Each row was made from one small tree. Brackets hold a mark, then the marks that hang from it, in the order of their numbers. Every link used is in the known rows. Write each row's tree.
In the rows, 128 means zero.
Known rows:
(K_401 (K_122 (K_978 K_50)) (K_865 K_9)): [ 93 149 129 118 113  98 103  96 123 109 148 121  78 136  98 141 124 137
 131 179  49 109  99 112 116 186 122  93 115 142 115 132 114 129 127 104
 166]
(K_865 (K_9 (K_401 K_220)) (K_122 K_50 K_978)): [123 141 128 129 135 117 127 118 128 130 135  95 117 143 107 132 118 139
 107 157  67  97  83 119  96 156 108  89  99 134  87 123 113 131 114 116
 169]
(K_50 K_9 K_865): [131 129 121 112 145 184 109 109 136 145 157 128  69 122 119 132  87 113
 100 155 106 128 146 115 124 134 105 146 101 123 117 128 127 133 151 113
 132]
(K_401 (K_122 (K_50 (K_220 K_9) K_865) K_978)): [108 137 128 122 143 129 121 103 128 124 140 122 112 118  96 122 148 102
 100 137 104 131 117 129 136 191  75 116  94 130 109 136 111 101 128 101
 192]
(K_220 (K_50 (K_9 K_978) K_865) K_122 K_401): [172 151  74 125 132 162 128  52 134 140 157 128 133 110 150 141 106 104
  96 165  69  98  96 110 127 180  83  81 113 120  86 143 131 125 156 132
 214]
(K_978 (K_122 (K_401 (K_220 K_9) K_865))): [154 104 137 125 129 121 121 117 119 127 148 137 127 116 109 138 127 114
 119 120 108 119  93 125 107 138 123 121 121 136 102 121 115 106 144 116
 176]
(K_865 (K_9 K_122)): [112 129 131 139 137 109 125  94 105 137 149 121  99 124 108 143 144 125
 125 148  73 105 130 125  82 132 157  74 124 123 118 137 125 138 132 131
 141]
(K_401 (K_220 (K_9 K_978) K_50 K_122) K_865): [147 122 121 123  92  96 117  91 145 123 146 126 143 151 111 133 110 120
  99 172  53 125  79 113 105 190  83 111 143 144  88 141 129 143 135 150
 146]
(K_50 (K_401 K_122)): [143 122 117 150 137 157 106 103 112 122 151 115 112 138 102 141 119 107
 135 133 111 145 127 136 115 116 118 103 117 122 121 132 135 121 124 100
 176]
(K_50 K_9 K_220 (K_401 (K_122 K_978) K_865)): [132 110 119 134 135 172  92 106 129 137 189 107  75 132  78 145 102  84
 103 162  97 172 141 128  94 144  64 109  68 108 111 105 120 130 118 109
 184]
(K_50 K_220 K_401): [141  90 111 144 132 156 105 134 126 135 165 111 139 140 112 130 131  93
  99 118 129 184 129 142 100 106  91 132  90 119 118 100 128 113 108 113
 164]
(K_9 K_401 (K_978 (K_122 (K_50 K_865)))): [145 130 116 138 124 162 129 116 129 144 120 127 148 123 121 127 122 142
 106 143 117 112 104 127 114 185 132 101 126 142  93 117 104  98 153  77
 173]
(K_50 (K_9 K_865) (K_401 (K_122 K_978) K_220)): [122 124 126 135 128 174  95 102 120 138 162 113  69 127  65 152  90  86
 109 157  77 153 131 120  95 140  79 100 101 137 102 124 130 147 136 106
 185]
(K_220 K_9): [125 155 149 133 130 140 136 107 128 126 120 110  99 135 113 149 124 117
  97 140 103 100 134 127 132 130 118 135 121 104 115 140 138 148 139 142
 126]
(K_865 (K_9 K_122 K_978) (K_50 K_401)): [106 138 111 150 112 134 115  90 105 136 171 107 124 130 111 141 152 120
  90 164  24 119 106 122  76 166 117  60 123 145 100 119 129 122 129 101
 144]
(K_401 (K_865 K_9 K_122)): [128 122 123 125 117 108 107 119 132 116 148 112  95 164 123 143  91 151
 139 173  71 111 101 121 104 136 151 114 128 122 119 129 124 138 128 119
 120]
(K_122 (K_401 K_220)): [148 108 132 118 121 149 122 142 125 117 140 126 146 124 115 116 133 104
 121 100 122 127  91 113 109 113 100 141 114 115  98 114 136 114 129 107
 146]
(K_9 K_401): [144 132 119 138 124 167 127 132 128 127 112 117 133 139 119 122 105 134
 128 137 127 124 123 125 120 109 137 142 132 135 111 126 121 131 135 101
 144]
(K_865 (K_50 (K_9 K_978)) K_122 K_401): [134 157 118 139 105 176 127  88 143 127 153  99 149 127 125 125 101 140
  95 171  60 137  97 125  86 121 107 102 142 115  89 111 107 108 139 109
 134]
(K_50 (K_9 K_122 K_978) K_220): [121 106 135 132 137 151 130  89 129 163 185 124 121 105  97 132 143  90
  90 146 115 157 157 131  65 168 103  79 102  93 108 109 101 114 135 131
 147]
(K_9 (K_122 (K_50 K_220) K_401) K_865 K_978): [ 95 110 109 134 122 144 124 131 125 141 125 127 152 129  95 118 154 104
 105 117 100 130 109 122 113 202 112  88 126 115 106 120 106  85 177  55
 173]
(K_401 (K_220 (K_122 K_978)) K_865): [138  94 122 118  94  80 108 121 145 110 146 135 144 153 104 114 112 123
 134 162  91 158  77 119  95 166  98 125 123 138 112 123 121 136 108 140
 148]
(K_865 (K_122 (K_50 (K_9 K_978) K_220 K_401))): [137 120 119 136 151 150 122 109 136 145 163 105 131 137 121 132 120 121
 101 131 119 146 122 139 121 152  88 105 101 106 107 118 112 109 128 115
 163]
(K_865 (K_9 K_122 K_978)): [110 133 134 139 124 111 129  89 109 140 150 119 110 126 109 147 149 127
 118 159  66  96 123 120  68 167 160  48 123 109 109 129 124 131 134 122
 134]
(K_9 K_865): [103 122 117 125 115 137 115 145 131 127 107 129 115 145 115 135 106 126
 123 133 107 132 127 122 136 137 140 139 143 149 130 133 126 131 152 100
 132]
(K_50 K_220 (K_865 K_122)): [142  73 109 117 138 146 107 120 145 131 181 120 145 152 127 113 108  96
  98 141 116 174 109 131  85 131 115 149 106 121 114 113 104  78 119  98
 152]
(K_50 (K_9 K_401 (K_865 K_122))): [128 137 122 128 136 191 118 115 133 144 130 110  84 139 102 143  70 124
 114 157 101 120 144 117 117 122 129 128 127 127 108 132 114 144 157 102
 146]
(K_9 (K_401 K_220 K_865)): [150 110 120 132 100 147 110 141 136 118 124 123 135 149 106 118  86 140
 128 155 103 145  96 125  99 112 125 163 145 152  99 119 120 141 131 104
 135]
(K_122 (K_401 K_220) K_978): [132 125 137 108 115 130 131 159 136 113 131 120 139 124 104 112 138  92
 125 117 121 109  77  99 113 151  71 122  81 113 105 101 134 112 115 107
 162]
(K_50 (K_865 (K_9 (K_122 K_401 K_978)))): [119 119 114 119 137 143 110 116 121 127 152 122  92 137 112 126 118 107
 116 154  76 106 106 108  98 144 130 110  97 122 115 127 129 111 141  90
 153]
(K_122 K_401): [142 126 125 120 132 161 127 144 125 117 127 121 132 129 126 121 132 112
 129 101 133 107 108 111 135 116 112 135 106 102 113 119 138 110 138  96
 146]
(K_122 K_50 (K_401 K_865)): [126 139 111 116 133 152 115 165 133 117 105 123 121 128 128 112 134 144
 118  97 127 108  95 119 190 151  73 165 100 123 109 120 136 118 157  83
 151]
(K_401 (K_122 K_50 K_978) (K_865 K_9)): [ 98 153 125 121 122  98 107 113 122 112 128 121  78 132  96 137 129 144
 131 167  64 101 102 119 139 199 102  97 104 141 112 139 121 135 131 103
 169]
(K_865 K_9 (K_50 (K_220 K_122))): [109 115 112 128 115 118 116  97 118 130 169 113 146 130 129 125 163 118
  69 141  43 144 108 122  89 155 101 104 109 155  97 121 118 119 103 133
 146]
(K_865 (K_122 K_978) (K_401 (K_220 (K_50 K_9)))): [147 145 125 131 112 131 132 106 148 126 139 106 152 127 109 123  96 120
 121 167  82 132  78 118  77 117  93  92 127 121  91 114 110 117 125 135
 164]
(K_9 K_122 K_978): [120 121 129 144 122 113 139  94 121 140 149 131 149 123 108 127 150 115
 136 152 111 122 125 129  80 182 149  56 142 102 123 127 110 104 144 108
 140]
(K_978 K_9 (K_50 K_401 K_865) K_122): [120 123 120 125 153 144 105  85 124 153 199 139  96  74 106 159 125 105
  64 149  75 150 125 143 148 158 121 126 123 184 102 112  89  98 164  95
 205]

Which tree is each row?
[138 102 117 121 156 138 117 124 116 143 150 136 130 101 124 125 154 116
  91  95 117 126 103 130 131 157 101 121  90 145  99 116 107  81 148  94
 201]
(K_978 (K_122 (K_50 K_220 (K_865 K_9)) K_401))
[116 123 122 130 116 104 108 119 122 122 142 125  90 145 111 139 111 144
 138 168  71 116 115 123 105 139 149 111 130 130 125 132 126 146 139 119
 124]
(K_401 (K_865 (K_9 K_122)))
[ 83 148 132 120 113 142 114  99 135 133 153 130 110  83  89 150 122 120
  69 152  56 153 122 134 140 145 128 143 160 172  90 120  95 130 169 101
 162]
(K_978 (K_9 (K_865 (K_401 K_122 K_220))) K_50)
[129  95 123 123 129 110 129 112 140 132 164 125 157 125 109 121 153  87
  97 133 124 162 126 130 103 167  98 103  87 112 115 115 106 107 101 138
 173]
(K_50 (K_220 (K_122 (K_978 K_9))))
[151 123 113 136 116 156 116 134 138 117 122 112 126 162 118 124  76 146
 143 161 110 125 105 125 117 114 144 147 140 131 112 126 115 128 137  91
 140]
(K_9 (K_401 (K_865 K_122)))
[124 107 130 117 132 143 125 126 121 143 171 139 122  76  93 155 129  87
  78 126  82 124 122 127 133 163 129 119 126 171  92 118  95  96 163  89
 187]
(K_978 (K_9 (K_865 (K_50 K_220))) (K_122 K_401))
[125 166 126 146 106 133 132  69 125 118 140 109 103 121 114 162 122 127
  96 179  57  95  91 138 106 159 129 114 139  83  95 123 125 143 167 118
 169]
(K_220 (K_9 K_122 (K_978 K_50)) (K_401 K_865))
[151  94 110 143 149 179 102  89 128 150 187 108 112 134 100 137 122  81
  85 131 118 184 152 134  93 123  71 101  66  93 109 111 124 128 111 134
 188]
(K_50 K_9 (K_220 K_122) K_401)
[121 142 115 134 104 181 120 112 138 133 149 112 146 105 119 116 128 124
  68 144  76 174 119 132  96 101  77 146 122 138  93  99 112 119 132 122
 137]
(K_865 (K_50 K_9 K_220) K_401)
[132 119 120 112 101  76 112 122 140 125 162 119 120 147 114 134  94 131
 121 182  39 116  66 106  87 168  94 103 132 170  94 126 122 140 120 143
 140]
(K_401 (K_220 K_50) (K_865 K_9 (K_122 K_978)))
[147 118 121 120 138 203 102  91 130 139 163 125  80 124  94 127  73 107
 100 165  90 139 131 115  93 125 107 146 116 137  90 133 116 129 148  95
 160]
(K_50 (K_9 (K_401 K_122 K_220)) K_865)
[ 97 135 125 133 138  95 137 104 123 136 145 131 131 113 105 115 156 109
 134 145 108 132 121 128 114 164 117  88 125 132 139 124 101 107 137 118
 168]
(K_9 (K_122 (K_978 K_50)))
[135 109 115 119 132 203 102 109 145 145 167 119  99 117 108 123  95 101
  71 152 103 176 137 126  83 105  90 155  88 106  97 101 113 114 143 109
 148]
(K_50 K_9 K_220 (K_865 K_401))
[120 157 129 143 107 142 120  76 131 123 142  92 131 142 124 148 119 157
 103 172  42 109  81 122  59 124 161  61 130  91  83 108 113 115 134 110
 144]
(K_865 (K_9 (K_978 K_50)) K_122 K_401)
[118 126 113 137 110 151 114 129 139 118 106 112 131 156 112 134  85 134
 130 149  93 139 105 127 108 105 155 126 152 125 117 128 115 116 155  91
 144]
(K_9 (K_865 K_122 K_401))
[140 157 125 145 128 154 137  75 135 128 103 103 140 152 110 133 139 129
  80 143  96  97 114 126 141 192 100  97 109  87  87 148 126 133 142 120
 178]
(K_220 (K_9 K_401 K_978) (K_122 K_50))
[140 105 117 140 108 133  89 131 122 121 156 114 101 152 101 144  98 125
 119 153  74 153  98 129  93 109 107 129 113 139 107 111 145 152 119 118
 142]
(K_50 (K_401 K_220 (K_865 K_9)))
[113 133 124 132 103 133 110  99 133 128 156 123 139 132 118 134 137 132
 103 150  85 147  97 126 107 184 109 101 135 132 103 107 117 112 135  98
 148]
(K_9 (K_978 (K_50 (K_401 K_122 K_220 K_865))))
[130 112 115 123 124 111 111 137 144 120 141 120 127 154 127 122 104 147
 130 148 112 143 103 135 137 149 113 146 128 129 123 124 112 118 132 112
 134]
(K_401 (K_865 (K_122 (K_50 K_220))))
[ 90 159 121 113 119 124 120 126 141 124 127 117 109 124 122 122 134 128
 100 157  84 121  95 110 131 164  94 121  95 140 121 103 116 116 130 107
 158]
(K_122 (K_978 (K_50 (K_865 K_9 K_401))))
[119 143 106 126 136 155 114 136 137 129 105 127 126 119 131 110 127 149
  98 122 118 138 110 135 165 137  89 161 116 140 112 126 126 116 155  97
 151]
(K_122 (K_50 (K_865 K_401)))
[139 124 112 124 127 148 128 122 131 114 162 108 165 142 140 112 125 117
 114 126  87 123  84 117 123 131 102 130 133 134 106 123 114  85 125  93
 145]
(K_865 K_50 (K_122 K_401))
[103 131 113 130 148 106 132 121 127 138 131 132 123 115 104 107 149 113
 127 141 116 126 119 130 135 179  95 103 109 134 135 132 109 105 146 103
 174]
(K_9 (K_122 (K_50 K_865) K_978))
[109 163 143 140 101 162 127  97 131 121 101 105 103 146  95 158 111 121
  91 161  70  99 119 122 107 156 136 107 138  96  96 136 132 137 163 103
 137]
(K_220 (K_9 (K_865 (K_401 K_122)) K_978))
[131 133 133 130 152 166 130  98 118 147 157 126  90 104 100 133 123 103
 123 133 117 115 152 119 110 126 112 100 110  98 118 131 120 131 153 123
 151]
(K_50 (K_9 (K_122 K_401)))
[126 130  98 129 142 121 112 106 133 125 128 116 126 148 118 117 143 116
 109 139 101 127 101 120 148 186  76  91  71 120 119 132 130 118 117 113
 199]
(K_220 (K_122 (K_50 K_401 (K_865 K_9)) K_978))
[139 108 118 140 102 133  92 128 125 123 157 113 106 154 101 145 101 126
 116 158  71 148  94 126  86 128 108 116 112 133 103 108 145 149 120 113
 138]
(K_50 (K_401 K_220 (K_865 (K_9 K_978))))
[132 121 117 113 122 138 112 163 134 116 118 128 135 123 117 107 134 137
 109  96 116 129  79 122 163 147  60 172 108 137  94 115 134 122 148  93
 152]
(K_122 K_50 (K_401 K_220 K_865))
[136 131 124 131 151 131 124 113 121 152 132 139 109  98 119 136 128 145
 110 126 123 124 129 139 149 159 111 118 119 160 112 130 102 119 155 121
 181]
(K_978 (K_122 (K_50 (K_9 (K_401 K_865)))))
[128 153 129 141 111 146 124 104 128 110 113 117 131 120  99 126 124 128
 137 150 103 131 106 127  97 112 128  99 125 107 110 123 119 116 131 108
 166]
(K_865 (K_401 (K_122 K_978)))
[134 104 128 134 108 123 126 110 124 127 157 131 152 130  97 119 139 107
 137 144  97 123  92 117  70 175 130  76 135  95 104 116 116  99 149  89
 146]
(K_9 (K_122 (K_401 K_220 K_865)) K_978)
[114 119 124 138 136 122 107  89 117 145 161 132 125 108 113 145 141 120
  81 124  82 163 102 144 123 143 108 121 136 181 107 113  99 105 149 116
 203]
(K_978 (K_50 (K_401 (K_220 (K_9 K_865)))) K_122)
[125 141 139 140  86 138 117 100 124 124 128 110 130 123 105 144 127 145
  96 162  48 122  85 120  41 118 142  79 126 108  73 103 134 144 127 128
 126]
(K_865 (K_9 K_978) (K_401 K_220))
[124 149 140 106 128 145 140 157 136 120 138 116 108 102  97 135 132  85
 114 132 117  82 108  99 149 164  89 113  73 103 108 106 130 119 132  98
 162]
(K_122 K_401 (K_978 K_9))
[138 129 120 151 155 177 112  92 113 153 169 114  76 119  90 146 107  98
 120 147 108 142 159 133 105 109 103  91 102 106 125 126 130 144 145 121
 165]
(K_50 (K_9 K_122) K_401)
[119 153 134 138 119 174 126 123 130 125  94 103  93 155  98 150  93 120
  93 151  87 100 129 122 132 124 132 152 134 124 104 142 131 151 160 104
 140]
(K_220 (K_9 K_401 K_865))
[138 136 137 124 117 115 134 107 131 137 141 125 136 117 113 135 124 107
  88 137  79 122 104 121 112 142  79 132 144 161  91 139 133 144 134 161
 139]
(K_401 (K_220 K_9 K_50))
[145 128 123 142 119 134 123 111 141 121 125 110 166 129 116 114 113 148
 115 134 102 156  79 145  95  97 109 126 143 119  89 118 110 112 133 121
 156]
(K_865 (K_122 K_50) (K_401 K_220))
[106 168 119 140  82 153 120 102 123 121 128 103 139 123 126 136 138 154
  77 167  21 113  86 116  77 136 124  88 132 134  80 105 130 129 133 108
 120]
(K_865 (K_9 K_978) K_50 K_401)
[111 131 102 137 107 179 110 122 122 117 112 118 132 147  98 123  95 125
 114 150  68 137 112 120 123 139 134 145 164 184 102 143 107 114 155  56
 168]
(K_9 (K_401 K_122) (K_865 K_50))
[131 108 124 132 152 106 129 118 120 151 142 143 146  94 127 128 161 129
 101 102 137 147 124 149 136 163 107 114 115 160 117 123  98  95 136 128
 186]
(K_978 (K_122 (K_50 K_220)))
[127 139 125 141  82 134 118  82 130 117 163  94 164 137 117 132 121 146
  81 179   4 132  55 121  30 129 126  75 147 132  61 105 113 113 117 115
 131]
(K_865 (K_9 K_978) K_50 K_122 (K_401 K_220))
